Each row was made from one path, in order. Every step used is in the known rows, and no mark comes twice. Write each row's path.
Known rows
u, y, s: [-.34 -.20 -.01 -.10 -.11 .08 .17 -.12 .07 .07 -.17 .04 .10 .15 -.05 .00 .02 -.10 .20 .12 -.39 .04]
r, q: [-.19 .10 .19 .08 -.14 .05 .04 -.01 .09 .08 -.09 -.02 .14 .07 .03 .09 -.03 -.04 .07 .00 -.07 -.07]
s, z: [-.02 .16 .29 -.04 -.07 .01 -.03 -.07 .01 .02 -.13 .10 .08 .35 .10 -.19 .16 -.06 .05 -.15 -.14 .11]
q, u, y: [.04 -.27 -.02 -.10 -.22 .11 .14 .05 .01 .10 -.17 .05 .02 .13 -.05 -.25 -.15 -.08 .19 .03 -.16 .06]
s, z, u: [-.04 .11 .11 -.04 -.03 -.06 .12 -.01 -.07 .09 -.16 -.03 .06 .50 .06 -.28 .08 -.05 -.04 -.09 -.34 .01]
r, y, u, q: [-.27 -.24 .67 .00 -.16 -.07 -.05 -.19 .12 -.10 .06 .02 .10 -.20 -.13 .07 .11 -.18 .02 -.17 -.19 .13]
q, r, y, s, z: [-.37 .16 .38 -.14 .08 .02 -.03 -.26 .10 -.04 .20 .10 .26 .11 -.04 -.24 -.07 -.15 .11 .10 -.45 .39]
s, z, r, y, u: [-.04 .19 .70 -.07 -.12 -.07 -.09 -.15 .00 -.03 .11 .01 .31 -.01 -.16 -.20 .07 -.08 .01 -.10 -.12 .32]
z, r, y, u: [-.10 -.02 .53 -.10 -.08 -.01 -.10 -.19 .00 -.04 .09 .01 .31 -.20 -.27 .05 -.02 -.04 .01 -.01 -.07 .25]
r, y: [-.18 -.01 .30 -.12 .02 .00 .02 -.19 .02 -.05 -.03 .09 .09 -.11 -.16 .02 .03 -.03 .07 -.07 -.19 .12]
u, y, s, z: [-.30 -.04 .23 -.08 -.22 .00 .13 -.06 .08 .05 -.17 .05 .10 .36 .06 -.27 .10 -.12 .18 .01 -.43 .09]
q, s, z, u: [.04 .25 .13 .09 -.18 -.03 .23 -.05 -.19 .02 -.22 -.01 .03 .60 .02 -.39 .11 .13 .00 -.09 -.39 .06]
u, q, s, z: [-.10 .15 .39 .15 -.38 -.02 .10 -.07 .04 -.05 -.11 .05 -.02 .39 .13 -.24 .24 .01 .11 -.20 -.31 .13]
u, y, s, z, r: [-.23 .03 .18 -.13 -.27 -.02 .10 -.05 .13 .17 -.08 -.03 .25 .28 -.02 -.24 .04 -.15 .14 .15 -.44 .18]
u, y: [-.09 -.17 .08 -.06 -.17 .14 .17 .02 -.01 .09 -.22 .02 .05 .15 -.03 -.04 .08 -.10 .17 -.01 -.19 .02]
u, q, s, z, r, y: [-.11 .15 .64 .10 -.41 -.12 .09 -.15 .11 -.04 .11 -.07 .13 .03 -.08 -.23 .15 .03 .07 -.06 -.37 .27]
y, s, z, r, q: [-.32 .26 .33 .00 -.25 -.06 -.03 -.09 .20 .12 .05 -.06 .29 .20 .08 -.07 -.04 -.09 .03 .20 -.28 .07]
y, s, z, u, q, r: [-.37 -.10 .15 -.02 -.04 -.09 .10 -.08 .13 .14 .12 -.08 .16 .42 .09 -.23 .00 -.24 -.05 .13 -.71 .17]
z, r: [.00 .02 .03 -.11 -.08 .06 -.01 -.06 .09 .11 -.03 .00 .19 .12 -.07 .05 .02 -.01 .04 .11 -.11 .13]
r, y, s: [-.42 -.02 .28 -.18 .06 -.06 .01 -.30 .11 -.09 .05 .13 .14 -.10 -.16 .04 -.03 -.04 .08 .11 -.42 .13]
r, y, u, q, s, z: [-.17 .09 .87 .15 -.39 -.07 .01 -.21 .00 -.18 .03 .06 .08 .08 -.05 -.26 .21 -.02 .08 -.28 -.24 .21]
r, z, u, q: [-.23 -.34 .01 .02 -.06 -.02 .19 .10 .01 .29 -.13 -.12 .01 .22 .16 .15 .11 -.09 -.10 .05 -.35 -.32]
y, s, z, r: [-.22 .18 .21 -.13 -.09 -.07 -.09 -.13 .16 .07 .05 .04 .28 .31 .04 -.09 .06 -.06 .03 .16 -.36 .21]

Write each row's path
[-.12 .10 .17 .04 -.24 .03 .00 .03 .14 .17 -.01 -.13 .24 .00 .00 .15 -.06 -.03 .02 .15 -.01 .01] => z, r, q
[-.16 -.09 .42 .03 -.07 -.07 .13 -.08 .05 .10 .18 -.16 .07 .11 -.03 -.28 -.01 -.23 -.03 -.04 -.55 .21] => s, z, u, q, r, y
[-.05 -.01 .11 .02 -.18 .04 .03 .02 .12 .09 -.08 .03 .07 .11 .03 -.10 -.22 -.03 .10 .06 .03 -.06] => r, q, u
[-.36 -.36 -.24 -.07 .00 .07 .33 .09 -.11 .31 -.27 -.08 .08 .30 .05 .01 .00 -.04 .04 .25 -.52 -.29] => r, z, u, y, s
[.00 .34 .48 .04 -.24 -.02 .05 -.16 -.04 -.06 .03 .00 .18 .12 -.13 -.32 .09 .13 .09 -.03 -.24 .31] => q, s, z, r, y
[-.05 .30 .38 .07 -.28 -.04 -.02 .05 .10 .15 .01 -.11 .24 .17 .10 -.12 .04 -.06 .04 .02 -.08 .11] => s, z, r, q
[-.38 .05 .30 -.17 .03 -.19 .10 -.24 .02 -.01 .00 .01 .10 .24 -.10 -.25 -.04 -.07 -.03 .04 -.66 .08] => r, y, s, z, u
[-.17 .15 .29 -.04 -.27 -.10 -.08 -.03 .23 .17 .09 -.01 .26 .25 .08 -.24 -.26 -.09 .06 .23 -.19 .13] => y, s, z, r, q, u
[-.30 -.27 -.13 -.10 -.04 .01 .28 -.05 .00 .13 -.23 -.06 .06 .30 -.11 -.09 -.04 -.10 .07 .21 -.62 -.09] => z, u, y, s
[-.34 .08 .23 -.13 .16 -.07 .09 -.21 .01 .05 .15 -.02 .21 .21 -.08 -.33 -.13 -.11 .01 .15 -.64 .27] => q, r, y, s, z, u
[-.12 -.09 .26 .02 -.19 -.15 .11 -.02 .08 .13 -.09 -.11 .01 .40 .12 -.21 .16 -.16 -.08 -.15 -.47 -.05] => s, z, u, q
[.08 .17 .31 .03 -.32 -.04 -.04 .10 .15 .19 .05 -.08 .22 .21 .09 -.29 -.16 -.05 .05 .08 -.04 .12] => s, z, r, q, u
[-.01 .17 .36 .13 -.44 -.03 .08 -.04 .11 .04 -.01 -.06 .13 .34 .05 -.22 .18 .01 .05 -.05 -.31 .23] => u, q, s, z, r
[-.16 .02 .24 -.11 .11 .10 .03 -.13 -.01 -.01 .16 .04 .16 -.08 -.14 -.06 -.08 -.10 .09 .06 -.20 .33] => q, r, y
[-.17 -.12 .17 -.14 -.21 -.04 .11 -.04 .09 .08 -.13 .10 .10 .36 .05 -.45 -.12 -.13 .19 .06 -.38 .12] => q, u, y, s, z
[-.17 -.20 .37 .06 -.10 .11 -.08 -.07 .08 .04 .12 .01 .19 .09 .00 .05 .01 -.21 .02 -.03 -.09 .25] => y, u, q, r
[-.47 -.12 .47 -.08 -.14 -.25 .11 -.23 .18 .04 .06 -.09 .06 .12 -.04 -.16 .05 -.19 -.01 -.03 -.78 .02] => r, y, s, z, u, q
[-.24 -.15 .37 -.02 -.06 .04 .03 -.16 .14 .01 .23 -.02 .12 -.20 -.10 .02 -.03 -.22 .10 .01 -.34 .30] => u, q, r, y
[-.17 -.19 .67 -.03 -.25 -.07 -.10 -.17 .16 -.01 .18 -.06 .23 -.30 -.24 .09 .04 -.16 -.03 -.03 -.21 .21] => z, r, y, u, q
[-.06 .27 .18 .18 -.32 .11 .11 .00 .04 .07 -.04 -.08 .21 .14 -.03 .00 -.04 .17 .11 .17 -.04 .07] => z, r, q, s
[-.09 .08 .68 .19 -.40 .01 .00 -.12 .00 -.11 -.09 .06 .11 .38 .09 -.24 .24 -.01 .06 -.28 -.15 .17] => y, u, q, s, z
[-.13 -.15 -.17 -.03 .10 .06 .21 .08 -.14 .28 -.21 -.05 .08 .31 .13 .04 .06 .03 -.07 .09 -.21 -.27] => r, z, u
[-.14 .00 .85 -.01 -.31 -.15 -.11 -.14 .15 -.01 .16 -.07 .26 -.09 -.10 -.15 .14 -.19 .01 -.13 -.22 .26] => s, z, r, y, u, q
[-.04 .22 .51 -.09 -.11 -.07 -.04 -.14 .04 .03 .08 -.02 .23 -.01 -.13 -.19 .05 -.04 .03 -.03 -.26 .26] => s, z, r, y
[-.12 -.06 .65 .09 -.34 -.03 .01 -.20 .06 -.10 .08 -.05 .21 -.16 -.25 .00 .09 .03 .06 -.01 -.19 .24] => z, r, y, u, q, s
[-.07 .04 .30 -.12 -.04 .00 -.01 -.15 .09 .02 .08 -.03 .22 -.18 -.22 .03 -.01 -.04 .02 .10 -.22 .18] => z, r, y
[-.06 -.19 .09 .05 -.32 .08 .16 .14 .08 .17 -.15 -.02 .04 .08 -.01 -.20 -.22 -.09 .18 .08 -.07 -.06] => r, q, u, y
[-.27 .04 .08 -.10 .02 -.12 .10 -.12 .03 .06 -.12 .04 .11 .51 .06 -.21 .00 -.07 -.04 .06 -.58 .00] => y, s, z, u
